What can hang from each mark
B: A C
R: D
D: F
V: C
H: L
C: G J L M V
F: A
M: C
G: W
L: C

Known rows, with every way that one mark hangs from another
[L [C J]]: [-1.16 -1.93 -4.74  0.19 -0.73  0.86 -0.76 -0.32  1.55 -1.74  3.01 -3.42
  0.72 -0.03 -0.42  1.28 -0.88 -4.86 -3.27  2.57]
[V [C G J M]]: [-0.75 -2.63 -2.17  2.58 -1.46  1.34  1.99 -2.45 -2.33 -2.43  2.22 -4.94
  2.35  0.60 -0.48  5.22  1.43 -4.96 -6.50  2.79]
[B [C L M]]: [-0.54  1.41 -1.83 -2.13 -1.90  1.30  0.36 -2.12 -4.52 -3.07 -0.20  2.72
  0.46 -0.21  0.68  0.03 -0.33 -0.82  1.89  2.71]
[M [C G L]]: [-0.56  0.30  0.45 -2.17 -1.38  3.40 -1.01 -2.76 -0.93  0.58  0.89 -2.27
  0.19  0.91  1.76  1.58 -0.22 -0.11  1.21  2.28]
[H [L [C G J V]]]: [-0.35 -2.29 -1.79 -4.11 -1.36  3.40 -1.78 -2.06 -1.25 -2.91  0.90 -0.03
  2.16  0.04 -0.56  0.16 -1.37 -5.34 -0.90  1.29]
[D F]: [ 1.34 -0.46 -1.67  5.69  0.28  0.08  0.50 -1.52 -0.45 -1.33 -1.07 -1.79
  1.30  0.38 -0.27 -3.63  1.54  1.62 -2.83 -0.86]
[R [D F]]: [ 1.73  0.90 -2.41  8.11 -0.39 -0.08  0.38 -0.40 -1.98 -0.66  1.04 -2.36
  2.09  0.23 -2.12 -2.96  2.01  1.29 -4.31 -2.73]
[C L M V]: [ 0.97  2.02 -0.58 -6.09 -1.01  0.43  4.42 -2.58 -6.22 -4.90 -2.69  5.49
  1.24 -0.99  1.19  2.87 -1.70 -2.39  5.22  1.47]
[L [C J M V]]: [-0.78 -1.35 -5.48 -2.69 -1.01  0.58  2.67 -0.96 -3.23 -4.98  2.12 -0.06
  2.10 -0.92 -0.42  2.59 -1.60 -6.19 -4.71  3.47]
[R D]: [ 0.49  1.30 -0.85  3.05 -0.62 -0.21 -0.01  1.01 -1.74  0.56  2.24 -0.60
  0.96 -0.19 -1.78  0.40  0.69 -0.32 -1.52 -1.86]
[L C]: [-1.18 -1.52 -4.53 -3.09 -0.10  0.57 -1.18  0.41  1.23 -0.78  0.59 -1.29
 -0.33 -1.53  0.96 -1.15 -0.80 -2.87 -1.86  2.57]
[V [C G J L]]: [-0.32 -1.70 -2.33  2.67 -1.38  2.66  0.23 -2.45 -1.01 -1.14  0.02 -4.53
  1.46  0.79  0.74  5.82  1.15 -4.26  0.59  3.16]
[L [C [G W] M V]]: [-0.79 -2.30 -6.02 -3.30 -0.58  1.10  0.82 -1.37 -1.86 -3.18 -0.80  0.56
  1.80 -1.51  1.74  0.68 -0.75 -5.32 -1.68  2.02]
[B A]: [ 1.11  0.66  0.58 -3.71  0.56  1.04 -0.20 -1.80  0.59  0.55  0.72  4.06
  0.21 -0.52 -1.95 -0.47  0.22  1.60 -2.20 -0.65]
[F A]: [ 1.09  0.56 -1.26 -1.72  0.95  0.85  0.04 -0.07  2.46  1.25  1.60 -0.38
  0.76  0.97  0.60  0.15  0.72 -0.85 -2.18  0.78]
[C J L M V]: [ 0.77  1.85 -1.11 -2.77 -1.68  0.76  4.94 -3.38 -6.07 -5.88 -0.40  3.25
  2.46  0.80 -0.41  5.32 -1.46 -4.80  3.48  1.80]
[V C]: [-0.35 -0.95 -3.23  2.69  0.25 -0.12 -0.34  0.57 -0.22  0.11 -0.36 -2.65
  0.19 -1.71  0.89  1.06  0.42 -0.90 -2.24  3.60]
[C G L M V]: [ 0.85  0.13  0.69 -6.75 -1.54  2.25  3.93 -3.21 -6.28 -4.13 -3.01  4.32
  1.73  0.00  1.18  4.13 -0.76 -2.90  3.95  0.49]
[B A [C L]]: [ 0.47  1.86 -0.48 -3.78 -0.67  2.97 -1.74 -2.32 -1.57 -0.64  0.22  5.68
 -0.05 -0.68 -1.20 -1.36  0.15  2.09  1.03  1.94]
[B [C G J M]]: [-1.24 -2.03 -0.73  3.20 -2.42  2.60  0.13 -2.06 -3.45 -2.18  3.78 -1.91
  2.29  1.85 -1.75  2.15  1.53 -2.44 -6.93  1.12]
[M [C G J L V]]: [-0.31  0.23 -0.04  0.35 -1.67  4.06  0.88 -2.95 -3.51 -1.47  2.18 -1.84
  1.95  1.46  0.38  4.56 -0.99 -2.29 -0.06  2.83]
[B A [C G L]]: [ 0.30  0.07  0.48 -4.41 -1.15  4.64 -2.17 -3.12 -1.83  0.15  0.03  4.79
  0.34  0.02 -1.16 -0.29  1.14  1.88 -0.18  0.87]

Rows
[ 0.78  0.32 -2.25 -0.03 -1.86  1.86  3.25 -4.70 -4.42 -4.84 -1.19  0.97
  3.30  2.04  0.65  5.58 -0.10 -6.39  4.68  0.45] -> [C [G W] J L M V]
[ 0.19 -1.90  0.23 -0.54 -1.58  1.78  4.02 -2.25 -5.08 -4.01  1.32  0.59
  3.28  1.46 -1.53  5.29  0.31 -4.48 -5.07 -0.23] -> [C G J M V]
[-0.27 -0.94 -4.60  5.35 -1.07  1.89 -0.86 -3.05  0.41 -0.98 -0.43 -5.51
  1.74  1.20  1.45  4.85  1.29 -5.21  3.19  3.24] -> [V [C [G W] J L]]
[-0.18  0.78 -2.29  3.13 -1.40  3.31 -0.42 -3.56 -1.59 -1.15  1.54 -2.60
  2.38  2.06  1.14  3.92 -0.72 -2.92  2.54  2.68] -> [M [C [G W] J L V]]
[-0.09  0.57  0.13 -2.84 -1.10  3.69  0.36 -2.13 -3.32 -0.75 -0.09  0.43
  0.90 -0.04  1.85  2.43 -1.07  0.17  1.67  2.69] -> [M [C G L V]]
[ 0.34  0.59 -1.35 -2.84 -1.58  1.18  1.22 -4.67 -1.94 -2.41 -2.25  0.79
  1.21  1.48  2.12  2.40  0.51 -4.00  6.24 -0.14] -> [C [G W] L M]
[-0.19  0.63 -3.60  1.12 -1.55  0.43  2.65 -3.25 -3.21 -4.03  0.73 -2.53
  1.59  0.04  0.54  5.38  0.08 -5.42  0.55  4.60] -> [V [C J L M]]
[ 0.51 -0.90 -1.76 -0.60 -0.55  0.69  2.10 -2.17 -3.33 -2.70 -1.35  1.93
  2.43  0.18  0.83  1.89  0.28 -3.07 -0.15 -0.43] -> [C [G W] M V]
[-0.21 -0.84 -1.94 -2.81 -1.44  1.70  1.80 -3.17 -3.59 -2.44 -1.67 -1.39
  0.95 -0.69  1.94  4.37  0.64 -3.74  0.99  3.50] -> [V [C G L M]]
[-0.08 -1.42 -1.54  3.50 -1.57  0.75  1.21 -3.85 -0.51 -2.27  2.27 -3.37
  2.80  2.98 -0.67  3.58  1.34 -5.25 -2.26 -0.61] -> [C [G W] J M]
[-0.28 -0.64 -4.47  3.23 -1.77  1.34  1.11 -4.60 -1.97 -3.03  0.04 -4.33
  2.38  1.21  1.35  5.69  1.17 -6.58  1.90  3.45] -> [V [C [G W] J L M]]
[-0.38  0.48 -1.53  3.81 -0.66  1.66  0.64 -0.67 -2.16 -1.19  4.34 -2.34
  1.89  0.64 -0.85  2.23 -1.12 -1.12 -4.96  3.04] -> [M [C J V]]
[-0.90 -3.22 -4.45 -3.26 -1.46  2.18  2.39 -1.65 -3.18 -4.48  2.08 -0.97
  2.53 -0.30 -0.43  3.50 -0.66 -6.79 -5.90  2.35] -> [L [C G J M V]]
[-1.42 -3.20 -3.49 -2.62 -1.85  1.91  1.06 -2.39 -0.89 -3.19  3.26 -3.52
  1.83  0.77 -0.40  2.96  0.20 -6.95 -6.30  1.76] -> [L [C G J M]]
[-1.20 -2.27 -5.87 -2.95 -0.89  0.84 -0.59 -2.12  0.72 -2.11  0.44 -2.07
  1.07 -0.49  1.76 -0.11  0.11 -5.11 -2.04  1.69] -> [L [C [G W] M]]
[-0.36 -0.36 -2.30  2.67 -0.25  2.28 -1.20 -1.21 -0.73  0.72  1.35 -2.10
  1.58  0.14  1.47  0.17 -0.29  0.02 -1.94  2.07] -> [M [C [G W] V]]
[-1.20 -2.74 -5.90  0.28 -1.55  1.15 -0.20 -2.93  0.71 -2.86  2.84 -4.25
  2.07  1.10  0.49  2.14  0.25 -7.37 -3.84  1.61] -> [L [C [G W] J M]]
[-0.05  0.95 -3.23 -1.84 -0.96  0.10  2.20 -2.54 -3.44 -3.14 -1.64 -0.30
  0.61 -1.47  1.90  3.14 -0.28 -3.36  2.39  4.30] -> [V [C L M]]
[-0.60 -2.21 -4.46  5.59 -1.14  0.63  0.71 -2.96 -0.69 -1.94  1.87 -5.61
  2.75  1.08  0.33  4.32  1.63 -5.84 -4.03  2.87] -> [V [C [G W] J M]]
[-0.77  0.90 -1.74  2.84 -1.81  2.29 -1.01 -1.45 -2.25 -1.84  1.61 -0.76
  0.86  1.43 -0.67  1.51  0.22 -1.34  1.88  2.49] -> [B [C J L]]
[ 0.17 -0.45  0.90 -2.77 -2.64  2.35  2.98 -4.82 -3.55 -3.68  0.85 -0.86
  2.07  2.84 -0.35  5.80  0.57 -5.37  1.83  0.09] -> [C G J L M]
[-0.72 -2.64 -6.11 -1.30  0.09  1.71 -1.30 -0.04  0.57 -1.06 -1.15 -0.54
  1.09 -1.38  1.74 -0.17 -0.67 -3.64 -0.49  1.94] -> [L [C [G W] V]]
[-0.31 -1.23 -2.05  0.17 -2.02  2.07  2.29 -3.95 -3.36 -3.28  0.47 -3.25
  2.11  0.95  0.53  6.40  1.16 -5.97 -0.80  3.54] -> [V [C G J L M]]
[ 0.06  2.31 -1.29 -1.99 -0.58  2.08  0.68 -1.45 -3.34 -1.26  0.12  1.48
  0.42 -0.83  1.77  1.20 -2.04  0.65  2.98  3.55] -> [M [C L V]]
[ 0.27  0.03  1.33 -6.11 -1.95  1.97  2.46 -3.89 -3.65 -2.84 -1.65  1.34
  0.94  1.12  1.21  3.38  0.33 -2.85  3.66 -0.14] -> [C G L M]
[ 0.02  1.16 -2.27  0.18 -0.79  2.98 -0.78 -2.59 -1.86 -0.50 -0.66 -0.47
  1.24  0.46  2.56  1.60 -0.86 -0.81  4.03  2.72] -> [M [C [G W] L V]]
[ 0.50  0.14 -0.97  0.37 -1.01 -0.02  4.40 -1.78 -4.95 -4.63  1.96  1.56
  2.83  0.56 -1.61  4.07 -0.89 -4.10 -3.41  1.04] -> [C J M V]
[ 0.51 -0.22  0.41 -3.39 -2.20  2.69  4.56 -3.97 -6.32 -5.19 -0.55  1.74
  2.93  1.69 -0.35  6.64 -0.40 -5.19  2.11  0.47] -> [C G J L M V]
[ 0.92  0.80 -1.86 -3.43 -1.20  1.48  2.80 -3.75 -4.54 -3.80 -3.53  3.38
  2.04  0.38  2.03  3.34 -0.40 -3.55  6.78  0.35] -> [C [G W] L M V]
